Known rows, with every way that one mark hangs from another
Q520{Q159 Q627{Q265}}: [ -2  -4  -5   1  -4  -9  58  13  -5 -12   0  -5  -1  32  15  43  -1  -4
  16   7   8  27   3   5  32 -12 -17 -32 -36   7   6  -9 -20  -4 -18  24
  22   4  26  75  11   0 -25 -11  -1  31  11   3]
Q979{Q775{Q100} Q958{Q438}}: [ -2  -2 -13   3  -1   4 -14  25  17  17  14   1  -4  -3  -3 -46  32   5
  32  -9  -5 -66 -19  42 -14  51 -14 -14  -2   8  -3   1   2  -8  26  -3
 -10   9   5  38 -17  -7  26  17  13  -6  -5 -25]
Q249{Q656}: [ -6 -10   5  12  11  -1   4  -6   0 -10   0   0   6  18 -24 -49 -25 -11
 -26 -18  -3 -10   7 -12  -7  11   7   1  -2 -14 -11   2   0  -7   6  12
  -2  12  -1 -18  -9   0   9  -7  -5  11  13 -15]
Q788{Q656{Q249{Q394{Q703}}}}: [ 10   8   7   0  -3   5 -23 -20  27  21   8  -1  -5  45 -26 -17 -39  -2
   5   8 -15  39  19 -12 -14 -47  -8   7 -16 -49   3 -36 -12  -4  19   0
 -21   6   6 -73 -22   4  -5  -8  16 -13 -31  16]
Q394{Q703}: [ -1   3  -4   6   0   5  -5 -18 -17   3  14   5   0  51 -12   8 -15  -2
 -12   0   2  27   5   7  -1 -20 -10  -3   0 -20   1 -11   1  -8   9 -19
  -5   1   1   3   8   2  11  -3   7  -1 -20  -3]
Q958{Q438{Q664{Q265{Q627}}} Q979}: [ -6   0  -1   5  -4 -12 -26  -9  23  -1   1   7  -2 -32  12 -41  21  -2
 -10  -7  -3 -45 -15  27  -3 -26  15  28  43  12   7   3  52  24  20  -9
 -37   4 -26  34 -14 -12  -9  10  15 -22  -5  -5]
Q438{Q958{Q979}}: [ -7   1  -1   9   5   7 -11 -13  -5  16   0  13   6  24 -23 -54   4  -4
  -9   1  -2  24 -13  -2  -7 -32  16   9  -8   2  -8   6   2  -5  20 -37
   3   2 -11   7   0   7   6  -3 -10  -3 -11   9]
Q979{Q775{Q100} Q958}: [ -3  -7   0   8  -1   6  -3  22   8  20  15  -6   3   3 -20 -25  30   2
  17  -9  -2 -43 -10  34  -4  59  -5 -13 -16   7  -4   7  -9  -8  18 -10
   7  10  -1   9  -2   5  20   9   4 -18 -25 -10]
Q775{Q100}: [ -5   0  -4  21   5   4 -19   0  -9  15   5  -1  -3 -23 -27 -49   6   0
 -20  -9  -1  -5   1  -9  -6  28  -6   8 -25  -9  -4 -16   4  -4   6  -1
  -9   4   1  37  14   9   2   5  -5  -6 -18 -13]
Q265{Q627 Q664{Q438{Q958}}}: [  4   9   9  -7  -1 -10 -45 -27  15  -2  -2  10  -4 -34 -18  29   4  11
  13  -3   6 -56  21 -29   6 -28  16  -8  38  41 -24  24  -4   6 -11 -19
 -26 -11 -10   5   6  -5   8  16 -14  21  -5  13]
Q958{Q438{Q664} Q979}: [ -5   1  -9  15   6   6 -12   2   6   2  10  10   0 -13   8 -71  15  -6
 -17  -9  -8 -22 -30   9 -18 -34  -2  13  24   1   1   5  25  -2  33 -23
  -7   6 -19  28 -14 -25  -1   1  10   1   3 -11]
Q703{Q394}: [ -3   2  -2  -4   4   1   2   7 -10  -2  -7   1  16  -6 -28  -7   2   3
  -7 -12   6  27   8   2  -6  17  10 -10   0 -21   0   8  -4 -10  10  -5
 -13  -3 -18  -3   4   0   3  -3   0   4 -14   2]
Q520{Q627}: [ -3  -6  -2  14   0  -8  14  -9   1   3  -2  -6  -2  -2 -16   5 -19  -4
  13  -4   9 -19   2   3  17   7  -8 -15  -5  -2  -2  -2  -4  -1   4  17
   5   2  10  35   8   3  -6 -13  -5   7  -6  -6]
Q394{Q703{Q111{Q159{Q520}}}}: [ 10   7 -18  -2  -4  12  26  -1 -24  -6   8   4  -5  65  41  30  -8   6
 -21 -13   0  19  22   7   6 -16  -3   4  15 -16   9 -19   5   0   4 -14
  11   0 -12 -39   3  11  11   6  15 -14 -22 -11]
Q788{Q656{Q249{Q394}}}: [  6   2   9   1   1   3 -22  -8  44  23  -3   2  -5  -4 -30 -48 -33  -3
   7   3 -16  20  10 -23 -16 -25  -3  11 -12 -42  -3 -28 -11  -6  17   4
 -25   8   4 -79 -28   4 -12 -12   9 -14 -10  17]
Q265{Q627{Q520} Q664{Q438}}: [  4  11   6  -3   3  -4 -33 -20   4  -1  11  20 -15   5   8  91  15  22
   2  -4   5 -58  24 -28  -5 -49 -10   6  33  24 -14  35  -5   9  12 -12
   3  -9   9 -40  13 -14   4  14  -6  18  20   5]
Q627{Q265 Q520{Q159{Q111}}}: [ -2   7   4 -22  -5  11  30  13  -7  -8   9  12  -4  26  26  77  17   9
  -7  22  -8  68  -9 -31 -13 -59 -34 -21 -38   2   7  -2 -16 -12 -28   0
  30  -7  14   2  16   0 -30  -5  -9  31  36   0]
Q520{Q159{Q111} Q627}: [  0  -3   2  -7  -6 -10  29  -2  -1  -3 -15  -6  -6 -32  11  40 -15  -1
  21  11   1   3   3 -18  12  -7 -19 -32 -12  14  10  -3 -14   0 -18  19
  22   2  16  92   6  -4 -31 -15  -5  32  -3  -6]
Q111{Q159{Q520{Q627}} Q703}: [  5  -9  -6   6  -3  -8  35  14 -22  -5 -22 -11 -11  22  38  35 -13  -6
   3  -9   5 -27   9 -11  32  38  -7  -5   9  19  15   6  -7  10   4  37
  17  -7   0 -18  12   4  -1  -3   1  -9  29   4]
Q979{Q958{Q438{Q664}}}: [  0  -7  -5  -2  -1  14  -5   8  10  -2  18   0  11 -38  -1 -74   6  -3
  18  -5  -4 -41 -32  16  -2  12 -11 -20  43  18   0  -1  12  -6  14   1
 -15  10 -15   6  -9 -19   9   0   9  11 -10 -18]
Q627{Q520{Q159{Q111}}}: [ -3   2   4 -15  -5  10  12  -1  -9  -3  -3  17  -8  -3  19  54   0  10
   2  17 -10  45  -3 -31 -13 -47 -34 -15 -12   1   8   9 -10  -8  -5  -4
  36  -1  12  21  15  -9 -23 -10  -2  23  22  -5]
Q100{Q775}: [  1  -5   0   0   9   1  -2  -4  -6   2   8   1   5  -4   7 -10  -3  -7
 -11  -8   2  13   8  -4  -5  -1  -8   0 -14 -10  -7  16   7 -10 -11 -14
 -17   6   2  37  12   5  -6 -13   2  24  11   6]
Q664{Q438{Q958{Q979}}}: [ -4   7   5   7  12  11 -31 -13   6   9   4  11  -6 -10  -3 -67   6  -5
  -8   6  -3 -17 -15   0   0 -42  12  10  -4  11 -11   7  -1  -6   3 -41
  12   0  -4  26  -7  -5   9   3 -19   9   6   8]
Q159{Q520}: [  0   1  -3   8  -6   8   0  -5   3  10   0  17   2  26   7  16  -7  -4
 -19  -2  -5 -11  10  -9  -1  -2   2   5  -8 -12   1   3   3  -7  16   6
  10   0 -12 -27  -3   5   5   0   3   5  21  -2]
Q664{Q265 Q438{Q958}}: [ -3   2   7  -8  -1   9 -40 -20  17 -11  -4   2  -1 -55  -6 -72  -6  -9
  13  19   7  -6  -6  17  20 -13   0  11   2   9 -10  -7  14   6 -33  -9
  -3  -2  -1  27   0  11  16   2 -20  -9   5   6]
Q703{Q111}: [  0   2  -8   8   8   9  13   1  -7  -2   7   9   7  -4   2  -7   2   2
   4 -13  12  29   2   5  -7  -1   6   6  14 -18  -6  -5   1  -9   0 -13
 -19   7  14  -8   5  11  14   0   9  -8 -19  -9]
Q249{Q394{Q703{Q111}} Q656{Q788}}: [  2  -6  -4   3  15   5   7 -18 -20  -5  14  -7  10  59 -25 -14 -41   4
 -16   3   1  44   2  29 -33  25  20  32  -6 -51 -13 -20  -2  -1 -10  -4
  15  16  49 -55 -25  -6  23   1  19  -6 -32 -19]
Q656{Q249}: [ -3   0   0  10   4  -6 -23  -8  18  -1   3   5   5  -2 -22 -23  -3  -8
  -4  -3  -4  20   9  -3  -4 -16  -8   5 -13 -12   1  -8 -10  -6  19 -17
 -26   9 -21 -31   6  17 -11  -8  -4   3 -17   2]
Q656{Q249{Q394}}: [  1  -3   1   8   3  -4 -20 -13  33   7   4   2  -4  -7 -32 -17 -25  -3
  -3   9  -9  25  -5  -4 -12   6   4  21  -7 -16   0 -24 -10  -2  16 -14
 -13  10   9 -52 -17   3 -15  -9   1 -12 -17  10]
Q159{Q111 Q520{Q627{Q265}}}: [  5   9   3 -12 -13  -6  22   7   6   8   5  -6   0  17  26  74  16  -2
  -8  12  -3  -7   1 -27   2 -17  -1 -20 -46   5   5 -20 -12  -7 -35  43
  17 -15  -2 -12  -2  18 -20   1 -16  33  24  -6]
Q703{Q111{Q159{Q520{Q627}}} Q394}: [ 10   3 -16  -8  -4  -3  52  20 -19 -12 -12 -11   5   6  25  40   9  11
   3 -24  10  -2  27   7  20  33  15 -13   3  -5  12  -4  -7   4   2  28
  15  -5 -19   3   2  10  -7   5   4   1 -29  -9]
Q159{Q111 Q520}: [  3   6   3 -10  -8   6 -14  -2   4  14  -3  12   1 -12  15  28   2  -1
 -22   5 -11  -2   4 -34 -19 -10   1  -2 -11  -6   3  -7   2 -10  -8  11
   8 -10 -16 -32  -8   8  -5   1  -5  18  19  -7]
Q520{Q159{Q111} Q627{Q265{Q664}}}: [  6   8  -5 -19  -8 -14  32   5  -6  -7  -4  -4   0  12  23 102  30   7
  22  11   8  11  12 -28   9 -29 -15 -31 -27  31   2   4 -27   2 -34  14
  24 -11  27  44   9   1 -25  -7  -8  55   6  10]
Q249{Q394}: [ -1  -6  -1   4   5   5  -2 -11  16  13   1   4  -7   0 -25 -14 -34   0
  -4   6  -1  15 -18  -8  -8  19   6  13   5 -19  -7 -19   0  -9  -1 -10
   6   4  26 -30 -17  -9   2 -10   2 -19   7   5]
Q111{Q159 Q703}: [ -3 -11  -4   0  11  -1  12  16 -24  -9 -18  -9  -7   8  14 -20 -10  -8
  -8 -13   4  18  -4 -17  11  31 -12   2  30   9   6   3  -1   3  -3 -15
 -17  -3   3 -43  16  -1   5 -10   0 -28  26   9]
Q664{Q265{Q627} Q438{Q958}}: [ -3   3  14 -12  -4  -8 -44 -24  23  -8  -8   1  -2 -59 -12 -29  -8   0
  11  13   6 -30   9  10  23 -15  16   4  26  20 -11  -4  21  16 -32  -3
 -36  -4 -15  30   0   9   2  10 -16 -13  -1   7]
Q627{Q520{Q159}}: [ -4  -4  -1   2  -1  12  27  -1 -12  -8   1  22  -7  29  13  39 -11   9
   4   9  -3  38   3  -8   4 -38 -33 -10 -10  -5   5  18 -10  -4  16  -3
  38   8  18  31  19 -13 -13 -10   6  12  22   1]
Q111{Q159{Q520{Q627}} Q703{Q394}}: [  7  -5  -6  -6  -4  -9  41  27 -33 -12 -29 -18   3  11  26  46  -1   1
   2 -13   7  -6  19  -6  28  58  10 -10  -1  11  19  15 -12   9   6  44
  13 -14 -18 -14  13  -1  -2   3   2  -3  12   8]
Q111{Q159{Q520} Q703}: [  2  -6  -6  -1   2   5  17  19 -21  -6 -18   1  -8  22  36  12  -4  -7
 -21 -11  -3  -1   5 -20  11  31  -4   9  18   7  12   7   1   5   7   6
   1  -7  -9 -57   8   1   7   0   4 -18  40   8]
Q111{Q703}: [ -4  -6   1  10   8   3   0  12 -22  -2  -9   3   3   4   1  -1  -7  -7
   5  -4   9  27  -5  -7   2  27   1   9  15  -2   1   9  -5  -3   3   2
 -25  -2  18 -20  17   1  18  -3   6 -11  17   9]
Q979{Q775{Q100} Q958{Q438{Q664}}}: [  0  -5  -3   9  -6   9 -10  28  24   6  25 -11   4 -50  -3 -73  26   1
  23  -5 -11 -69 -29  41 -12  47 -10 -20  11  23  -3   7  11  -6  16   8
  -3  11 -15  47 -12 -15  18  17  11 -16 -24 -25]
Q520{Q627{Q265{Q664{Q438{Q958}}}}}: [  8  10   1  -3  -3  -4  -4 -12   4 -10  10  -7  -1  -5  -3  30  19   3
  28  15  14 -28   4 -12  23 -32   0 -21 -23  40 -19   5 -25  -3 -39   9
  11 -15  17  23   8   5   7   7 -28  41   5  12]

Rows
[ -6   4   1  19  -2   3 -16   8   7  28   3   1  -2   9 -30 -52  26   1
  -6   0  -9  -5 -11  20 -17   3  15   9 -38   9 -12  14  -1  -4  22 -33
  10   4 -12  51  -2  10  12  13  -7 -29 -20   4] : Q438{Q958{Q979{Q775{Q100}}}}
[ -6   4  -4  26   4   0  -8  16   7  26   7   3  -9  26 -10 -28  34  -1
 -15 -12  -6 -29  -8  27 -21  19   5  17 -32  -8  -4  14   2  -3  35 -35
  17   7  -1  35  -7   4  10   9   5 -31 -10  -2] : Q958{Q979{Q775{Q100}}}
[  2  13  -3   5   8   8 -42 -19   1   9   4  18  -3   4  -2 -22  29   3
   0  -1   5 -37  -2 -11  -6 -51  16  18   8  26 -17  24  -7   2  11 -51
  21  -6   6  -2  -5  -7  24   8 -16  25   2  19] : Q265{Q664{Q438{Q958{Q979}}}}
[  7  11  -6   3   3  -9   2  -1   3  -9  13  -5  -6  13  16  56  29   1
  16   2  17 -48   6  -7  20 -20  -8 -13 -14  25 -11   7 -22  -1 -30   8
  17 -11  29   8   2  -1   4   4 -17  40  16   7] : Q520{Q627{Q265{Q664{Q438}}}}
[ -1  -5  -6 -12  10  -2  16  29 -37 -16 -26 -14   6  -7  -1  -6   1   0
  -8 -20   6  41   5 -13   5  52   5  -2  23   0  11  15  -6   1   2  -7
 -19 -10 -14 -36  18  -4   4  -4   1 -23   7  12] : Q111{Q159 Q703{Q394}}
[  4   4  -3   5 -10  -5  37   8   1   5   6  -1   2  51  19  62  10  -4
  -5   5   3 -12   8  -2  20  -2  -2 -15 -46  -1   3 -11 -11  -7 -10  42
  18  -6   2  -5   2  14 -12   1  -7  23  23  -4] : Q159{Q520{Q627{Q265}}}
[  1   0  -3   3   5  -6 -32 -27   7  12  10  -4   4  45 -38  -4 -31   0
  -6  24 -11  52  -2  26 -26  -6  -5  30 -23 -41   0 -27  -9   3  14 -32
   1  11  17 -70 -12   2 -11  -9  12  -8 -40   2] : Q656{Q249{Q394{Q703}} Q788}
[  1  -4   5   8   8   2   1 -25  -2  -2  14  -7  -3  62 -33 -12 -53  -3
 -28  -2  -6  11  -2   0 -14  10  14  14  -7 -30  -5 -22   0  -5   4  11
  16  10  24 -28 -24 -12  15  -2   5  -3  -6  -8] : Q249{Q394{Q703} Q656}
[ -7  -4   9  -7  -5  -7 -13 -21   3   0   1  12  -6  12  -4  48   3  12
   3   6   6   1  12   6   6 -22  -7  17  15  -5   1   8  23  17   4   5
 -13  -1  -7 -29  16  10  -9   2   3 -28  11   1] : Q664{Q265{Q627{Q520}}}
[ -3  11   5  20   5   6 -36   8  18  17   9   0 -13 -22  -9 -66  28  -2
  -3   4 -10 -48 -14  23 -10  -5  11  12 -31  18 -14  18  -4  -6   8 -37
  20   2  -6  72 -10  -2  17  19 -16 -14  -5   1] : Q664{Q438{Q958{Q979{Q775{Q100}}}}}
[  6   9   7 -18  -4   2  -7  27 -29   1 -19   1  15 -28  16  58  17   5
 -10   0  -2  35  13 -29 -19  34  22   3  -5  -8  13  13 -11  -6  -7  33
 -10 -22 -14 -38   6   4  10  11   2  14  16   8] : Q159{Q111{Q703{Q394}} Q520}
[ -4  -6  19  -1 -12  -1  -7 -17   8 -12   9   0   0 -35  -7  16  -3   8
  -7   5   0   1   3   5   6 -29  -5  11  31  10   2  13  32  20   1  13
  -8   2 -27 -17  21   3 -17   3   1 -38  -5   3] : Q438{Q664{Q265{Q627{Q520}}}}
[ -3   4  11  -9  -1  -2 -31 -18  15  -9   5  11 -17 -23  17  36   6   9
   2   8   5 -38  10  10  10 -32 -10  17  18   3  -1   8  19  18 -11   2
  -4  -3   2 -11   9   2  -4   9  -7 -15  26  -2] : Q664{Q265{Q627{Q520}} Q438}
[ -4  -1  12  14  -1  13  -7 -13  -1   4   9   0  12 -21 -26 -85  -1  -8
 -18   3  -8  23 -23  -6  -7 -40  19   4   7  18  -8  11  10  -4  11 -27
   5   4 -36  23   6  -5  -6  -3 -10 -13 -28  10] : Q438{Q664 Q958{Q979}}
[ -4   2   9  -7   1 -12 -35 -15  23  -7  -5   2 -12 -43   5   1   1  -3
  -3  -1   7 -53  10  14  18   2   6  14  27   4  -2  -4  24  17 -23  -2
 -30   0  -2  13  -5   3  -1   7  -5 -17  11   1] : Q664{Q265{Q627} Q438}
[  5   4   4  -3 -12  -6   4  -7   3  14  -5  -1  -3 -13  18  53  -4  -1
   2   7  -5 -32   8 -24   0  -2  -2 -13 -20   5   7  -8  -5  -2 -10  38
  22  -8  -7   5  -3  10 -13  -2 -10  24  10 -12] : Q159{Q111 Q520{Q627}}
[ -1  -5 -11 -11   0   3   1  21  30   6   9  12   2  22   7 -19  15  -1
  47  -3  -1 -53 -23  44 -11  24 -15 -23  27   7  -5  20  -1 -12  26 -18
  -9   8   3 -10 -27 -12  29   3  16  -3  17 -14] : Q979{Q775 Q958{Q438}}
[ -3  -3  -5   0  -6   4 -21  -5  21 -15   4   0   2 -58   6 -77  -1 -11
   6   4   0 -12 -20  26   1  -4 -12  12  31   0   4 -11  42   9  -8   7
 -22   4 -12  29  -9  -6   4  -3  10 -20   3 -14] : Q958{Q438{Q664{Q265}}}
[ -5   4 -16   7   4  -5  -6  17  27  15   0  19 -10  47  18 -17  24  -3
  12  -6  -5 -37 -21  38 -25 -13  -5   8  10  -8  -4  28  13  -9  46 -43
  -2   5   1  13 -31 -14  19   4  17 -12  31  -7] : Q958{Q438 Q979{Q775}}
[ -8 -16   4   5  17  -3  -5 -11   6   2  -6  -7   8  21 -43 -52 -45  -5
 -26   4  -9   4 -12   4 -31  41  17  25 -10 -36 -17  -8   1  -1  -2   0
  21  15  31 -68 -32 -15   2 -11   1  -2  16 -10] : Q249{Q394 Q656{Q788}}
[  0  -6   5  -5  -2 -10  31  14 -22 -11 -22 -11  -3 -38  32  64 -10  -4
  32  11   8  24   1 -21  15  17 -16 -23  -5  22  15   9 -21   5 -17  37
  10  -4  34  79  19  -6 -16 -10   3  24  12   6] : Q520{Q159{Q111{Q703}} Q627}
[  3   2 -16 -13  10   3  31  18 -21 -15  -8  -9   9 -10   0 -18  10  11
  -9 -27  11  43  10   2  -2  23  11  -7  24 -16   4  -1  -1  -4  -6 -21
 -16   0 -19 -24   5   8   1  -2   3 -17 -33  -5] : Q703{Q111{Q159} Q394}
[ -7  -3  19   1  -9  -6 -20 -24  11   2  -1  -4   9 -40 -24 -54   8  -4
 -13   4  -2  -4  -8  13   9 -33  33  18  27  25  -3   7  36  23   0 -13
 -26   2 -45  26   4   6 -14   5  -4 -36 -31  16] : Q438{Q664{Q265{Q627}} Q958{Q979}}
[ 13   4 -17   3  -7   1  44  -7 -25  -6   4  -8  -9  66  43  54 -12   5
   0 -11   7  -6  25  16  25  -7  -7  -8   1  -4  12 -19  -3   6   4  17
  26   0  -4   9   7  12   1   3  11  -5 -32 -15] : Q394{Q703{Q111{Q159{Q520{Q627}}}}}
[ -3  -7   0   3   9  -9 -27 -14  25  12  -4  -1   5  -3 -39 -28 -25  -3
  -5  18 -12  36  -9  12 -28  17   0  30 -17 -35  -7 -18 -11   1  10 -29
  -5  13  16 -80 -17   1 -18 -14   3  -9 -16   5] : Q656{Q249{Q394} Q788}
[  6  -4  -7  -3  -4  -7  52  30 -23 -11 -10 -17  -8  53  48  63   9  -7
  -6  -2   5  -2   5 -12  33  24  -6  -9 -21  20  14  -7 -14   4 -18  38
  11 -13   2 -35  15  10  -9   1  -5   1  41   8] : Q111{Q159{Q520{Q627{Q265}}} Q703}
[  2   1   5 -17  -3 -13  35  26 -35 -17 -29 -16  10 -50  13  68   3   5
  30   6  10  45  12 -15  12  39   2 -29  -5  11  20  16 -27   3 -17  46
   6 -12  21  83  21 -10 -16  -3   4  30  -8   9] : Q520{Q159{Q111{Q703{Q394}}} Q627}
[  6  -1  -2   9  10   8  16 -16  -9  -9  21  -5   2  51 -16  -2 -40   4
 -16  -7   3  31   5  12 -18  10  22  23   8 -36  -7 -26  -2  -5  -4  12
   9  14  38 -32 -23  -5  25   5  17  -7 -30 -12] : Q249{Q394{Q703{Q111}} Q656}
[  0   3   4 -23   1  -2  17  30 -33 -16 -27  -2  11 -46  10  44  11   4
  10   2   4  71  10 -24  -7  29   3 -16   2   1  18  16 -19  -4 -19  14
 -10 -11   9  45  16  -9  -6  -2   7  22   3  13] : Q520{Q159{Q111{Q703{Q394}}}}
[ -4  -8  15  -1 -14  11 -15 -18  13 -13   1 -10  15 -66 -30 -91 -13 -12
   3  18   1  31 -15  12  14 -10   9   3  13  15  -6  -5  26   8 -24   2
 -10   1 -35  23  10  12   0  -5 -13 -29 -26   9] : Q438{Q664{Q265} Q958}
[  0   5   7 -18   5  -1  -9  24 -33  -5 -16  -9  16 -50  -8  25  14   3
   1  -2   6  54   1 -28 -21  34  16  -3   5  -7   8   9 -12  -7 -16  11
 -29 -18  -3 -23  13   1   7   4  -1   7   0   9] : Q159{Q111{Q703{Q394}}}
[  5  -1 -10  -6  -7  -6  49  11  -2  -4  -3 -13  -9  53  29  35   4  -4
 -19  -3  -3 -21   6 -12  29  -1  -9 -20 -26  11   9 -17  -9   0 -21  20
  28  -6 -15 -27   0  11 -23  -4 -13   7  30  -3] : Q111{Q159{Q520{Q627{Q265}}}}
[ -3  -9   4 -15 -10  -6 -19  -3  22  -8   9  -4  10 -53   2 -45  13   0
  20  -2   2 -59 -17  34  13  15   4  -5  68  24   7  -6  36  19   3  13
 -44   7 -26  12 -10  -9  -1  11  14 -15 -21 -11] : Q979{Q958{Q438{Q664{Q265{Q627}}}}}
